What can hang from each mark
regin: fifisa pidimi vulov
vulov: fifisa regin
dumer: regin
voki: fifisa pidimi
dipi: fifisa pidimi
mamu: fifisa pidimi
pidimi: dipi mamu regin voki vulov
fifisa: dipi mamu voki vulov

Each row was made from one small tree. The marks that hang from a mark follow it in brackets, in alphabetical order. Every link used is in the known rows. Write each row's tree.
Known rows
dumer(regin(vulov(fifisa))): [ 22 -12   5  18  22  -6 -11   9  13  -8 -53  19 -36  -3   3  11  16 -13
   0  16  12 -16  20  -2   2  31   2]
regin(fifisa(dipi) vulov): [ 23 -46 -13   0  23  22  26  -3   9 -26 -30   9 -16 -10   3 -17 -16  32
  -9   8  -7  10 -14 -29 -17  20 -19]
fifisa(mamu(pidimi) voki): [-14 -11 -23 -31   2 -17   9  -9  20  12   5 -26 -42 -26 -45   2   1  38
  14   1 -14  24 -24  23  -9  16   2]
regin(fifisa): [  5 -24  -9   0  11  13   7  -2   4 -17   3  -5  -6  -8   5 -15  -6   0
  14  10   5  10  -8  -9  -7  -2 -12]
regin(fifisa(mamu(pidimi) vulov)): [  1 -37 -29 -20   7  -9  26  -9  13 -13  10 -22 -31 -46 -45 -23  -5  49
  27  11  -5   5 -25  -5   0   7 -10]
dumer(regin(fifisa(dipi voki) pidimi(vulov))): [ 22 -42 -26 -26  40  15  44 -21  27   0 -44  -7 -70  -7  10   1 -25  35
   3  19  -9  26 -19   8 -29  53 -17]
dumer(regin): [  0   5  -2  -5   5 -10   2  -6  -7   4 -11  -3 -28   0   7  -4   8  -6
  11   2   5   1   8  15   2  13   0]
regin(fifisa(voki) vulov): [ 14 -41 -22   1  27   7  21   5  17 -23 -32   0 -22  -9   6 -19   0  28
  -1  14   2  11  -9 -18 -34  33 -26]
vulov(fifisa(dipi) regin(pidimi)): [ 22 -46   6  18  39  18   2  -1  28 -21 -40  -2 -49 -12 -24  27 -23 -11
 -20  11  -5  -3   2 -34   8   0  11]
regin(fifisa(mamu) pidimi): [ -5 -38 -17  -4  37  10  31  -4   4  -2   2  -2 -48 -36 -12 -16 -29  22
  29  28  14  20 -25  -8 -12  26 -10]
dumer(regin(fifisa pidimi(mamu vulov))): [ 19 -20  -3 -10   0  11  27 -20  20  14 -26  24 -50 -15  33  10 -20  -2
  26  37   4 -12   7  10  -9  48  -6]
mamu(fifisa(dipi vulov) pidimi(regin voki)): [ 31 -33 -32 -26 -56 -26  32  -5  32  13   0 -15  16 -24 -35  -7 -39  45
  11  -7 -22 -25   6   3  25 -22   5]
dipi(pidimi(regin(fifisa))): [  2   1 -12   5 -15  15  19   2  18   2 -12   2  -8  -7  28  -4   2   6
  22   6  25  -1  -3   7   5 -19  -5]
dumer(regin(fifisa(dipi(pidimi) mamu) vulov)): [ 10 -26 -26 -13  21   6  42 -13 -13  -7 -47   3 -69 -30  -4 -22   2  47
  10  17  17  13 -27  -3 -14  35  -7]
pidimi(mamu voki vulov(regin)): [ 13   4  11  -4 -61 -12  -3 -11  15  15 -19   0  -8   7  19  47   0 -27
 -22  21  -8 -57  20   0   5   4  37]
pidimi(dipi mamu regin(vulov) voki): [ 13  17   4   9 -89   0  19   4  24  25 -22  10  12   7  41  36  -8   4
  -5  18  15 -63  12  -4  27  -2  36]
dipi(pidimi(mamu(fifisa) voki vulov(regin))): [ 27  -2  -4 -11 -90 -24  -1  -7  -1  27 -23  14   9  -4  13  32 -10 -22
 -10  31  -2 -56  26   8   1   4  31]
dumer(regin(pidimi(voki(fifisa)) vulov)): [ 41 -15  -3  10   0 -25  40  15   2   9 -56  24 -38 -37  -4 -11  -2   5
  16  26  10 -39  32  -9   7  43 -10]
vulov(regin): [ -2 -12   5   8  -1  -4 -10  -2  -2 -11  -9  -8 -18   3   1  14   4 -18
 -15   4  -3  -8  13 -11  -7  -3   7]
pidimi(dipi vulov(fifisa(voki))): [ 15   4  -1  -3 -29  16 -16   7  32   9 -33 -15  -7  27   7  50  13   1
 -26  15   0 -10 -13  18   0  19  35]
fifisa(dipi mamu voki(pidimi) vulov(regin)): [ -8 -40 -46 -32  28  -7  41  -9   8  -6 -32 -52 -86 -41 -57  -6  -3  80
 -40 -20 -42 -10 -28 -16 -31   1  32]
dipi(fifisa(mamu voki) pidimi(regin)): [-35  20 -26 -24 -11 -10  26 -10  17   9 -17 -12 -42 -11  -7  12  29  40
  11 -10  30  -3 -22  16   1  -3  22]
dipi(pidimi(mamu(fifisa))): [ 14  -6 -12 -10 -51  -4   3  -1  -5  15   2  22  13 -16   1  -9 -15   4
  14   8   3 -19   8   5   4  -2   5]
dipi(fifisa(vulov) pidimi(mamu regin voki)): [  1  27 -16  -9 -64 -21  39 -12  23   0 -19   7   7 -18   5  11  22  23
  11  -6  31 -80   8 -23  42 -37  32]
voki(fifisa(mamu vulov(regin(pidimi)))): [  9 -44 -14   6  22  -6  29  10   1 -12 -23 -12 -64 -53 -44  -8  -4  37
  -8   5  -1 -32   5 -16  -7  26   8]
mamu(fifisa(voki(pidimi(dipi regin vulov)))): [  7   5 -32 -32 -70  -4  16   8  23  56 -19 -12  -6   8  23  32 -16  36
 -14  10 -30 -11   8  46 -23  17  36]
regin(fifisa(mamu voki) pidimi vulov): [  4 -54 -30  -5  52   4  46   2  16  -8 -33   3 -66 -37 -12 -19 -22  49
  14  32  11  20 -27 -16 -39  62 -24]

Which tree is each row?
[ 14 -30 -22 -10 -11  28  44  -4  40   8 -37  13 -42 -31  18  -1 -22  49
  -4  -1 -28 -23   3 -16 -12  -2  13]
voki(pidimi(mamu regin(fifisa(dipi) vulov)))
[-14   9 -16 -15 -15  14  27  -7  11  22 -14 -12 -37 -12  -5  10  -7  45
  -2 -12  12   4 -26  21   9 -12  23]
fifisa(dipi(pidimi(regin)) mamu)
[ 31 -27 -12  -1 -31  17  24  -2  11 -25 -38  -7 -33 -37 -30  -4  13  42
 -32 -24 -13 -56   7 -28  14 -20  20]
voki(fifisa(dipi(pidimi(mamu)) vulov(regin)))
[ 24  -4  -9  -7 -13  19  21   7   0  -6 -26  -1 -12 -22 -24 -12  11  32
 -12 -20  -5  -9  -5  -1  13 -15   5]
voki(fifisa(dipi(pidimi)))
[ 28   4   2   4 -47 -16  38  -5   1  22 -40  22 -29 -16  27  20 -17  -1
  12  44  18 -51  11 -18  23  37  16]
dumer(regin(pidimi(dipi mamu voki) vulov))
[  3  10 -21 -28  -3  -8  19  -1  19  30 -32 -10 -29  -7  -2  18   9  32
 -20   3 -35  -4   0  20 -32  22  18]
fifisa(voki(pidimi(vulov)))
[  6   8  13   0 -52   4 -12  -5  -4  11 -19  -7  -4  27  28  52  10 -17
 -33  23  -5 -20   7   6  -4  17  32]
pidimi(dipi vulov(regin))
[ -6 -21  -9  -9 -24  -5 -20  -2  31  -4 -16 -43 -56 -13 -45  46  13   4
 -10  16  -6   4 -19   8  10   0  39]
vulov(fifisa(mamu(pidimi(dipi)) voki) regin)
[  8   6  -2   0  -8  -3  23  -6  -9  15 -16   4 -34  -4  17  11 -11  -2
  16  26  16   0  -2   2  13  26   5]
dumer(regin(pidimi(dipi)))
[ 10  21  -1 -16 -57  25  21 -16  35  32 -30  16 -11   8  33  40  -6  28
 -16  -7  -2 -29  -2  24  10  -2  29]
fifisa(dipi(pidimi(mamu regin vulov)))
[  2 -22 -14 -17  26   0  31 -15   2  19 -23   5 -72 -22  12   5 -18  15
  29  41  12  13 -13  24 -20  61  -3]
dumer(regin(fifisa(mamu) pidimi(vulov)))
[  9 -36 -36 -16   0  -2  30  -5  53 -13  -7 -27 -23 -24 -15 -15  -3  51
  20  -5  -8   2  -9   2  -5  -4 -20]
mamu(pidimi(regin(fifisa(voki vulov))))
[  16  -48  -22   -6   65    3   31   -3   29   -3  -69   -2 -103  -30
  -32    6  -16   46   -4   15    4   12  -21   -4  -15   62    3]
dumer(regin(pidimi vulov(fifisa(dipi mamu voki))))
[  2 -23 -12 -18   1  19  15   3   1  -2  -6 -18 -40 -29 -42 -10  -4  45
 -10 -22 -15   2 -19  14   2   3  20]
voki(fifisa(dipi mamu))
[ 12 -35 -12 -19 -46  -6 -14  -8  18  11 -16   0 -19   7   9  28 -15   1
 -22  10 -25 -20  17  18 -34  34  17]
pidimi(mamu(fifisa(voki)) vulov(regin))
[ 28 -32 -16  -6   3  15  25   7   9 -22 -18 -14 -12 -25 -39 -23   1  56
 -22 -31 -20 -24  -5 -14   7  -6   3]
voki(fifisa(dipi vulov))
[ 11 -43 -35  -8  26   6  27  -1  18 -31 -10 -27 -20 -16 -15 -31   0  46
   0  -4  -1  -1 -22 -19 -21   6 -18]
regin(fifisa(voki vulov))
[ 20  34   0 -10 -50 -19  17  -2   0  29 -29   7  17   4  14  25  12  -5
  -5  23  13 -33   2  11  10   2  19]
dipi(pidimi(voki vulov))
[ 24 -42 -23 -29  17  24  44 -28  37   2 -39   0 -75 -14  15   6 -29  36
   5  17 -13   6 -18   7 -22  49  -6]
dumer(regin(fifisa(dipi voki) pidimi(mamu vulov)))
[ 23 -13 -19 -10 -16   7  37  -8   2 -12 -18 -15  -3 -17  -8 -15 -11  16
   6  10  12  -7 -24 -23  16 -30   2]
regin(fifisa(dipi(pidimi(voki))))
[  3  14  -5 -31 -48 -31  12 -11  14  37  -3  -9 -11 -17 -25  31  -2  11
  12  27 -11 -14  -8  31  10  18  23]
fifisa(mamu(pidimi(voki vulov)))
[ -5 -16 -14 -31  -2  -2  16 -17  12   8   7 -17 -34 -27 -48   3 -15  41
   7  -5 -22  24 -28  11   9   2   8]
fifisa(dipi mamu(pidimi))
[  1  14 -16  -8  -4 -18  28 -10  -9 -22 -21   9   5 -15 -17 -10  35  30
   1  -6  23 -31  -5 -33  15 -12   3]
dipi(fifisa(vulov) pidimi)
[  5 -19 -15   2 -28 -23  38  -1 -10   4 -14 -29 -38 -28 -23  19 -18  22
  -9  32  17 -45 -16 -29  15   9  34]
fifisa(mamu vulov(regin(pidimi(dipi voki))))
[  8 -20 -21 -20 -65   5  -2  -2   7  12  11 -11   6   4   2   5 -22  18
  -3   4 -10 -10  -9  12  -4   9  19]
pidimi(dipi mamu(fifisa(voki)))
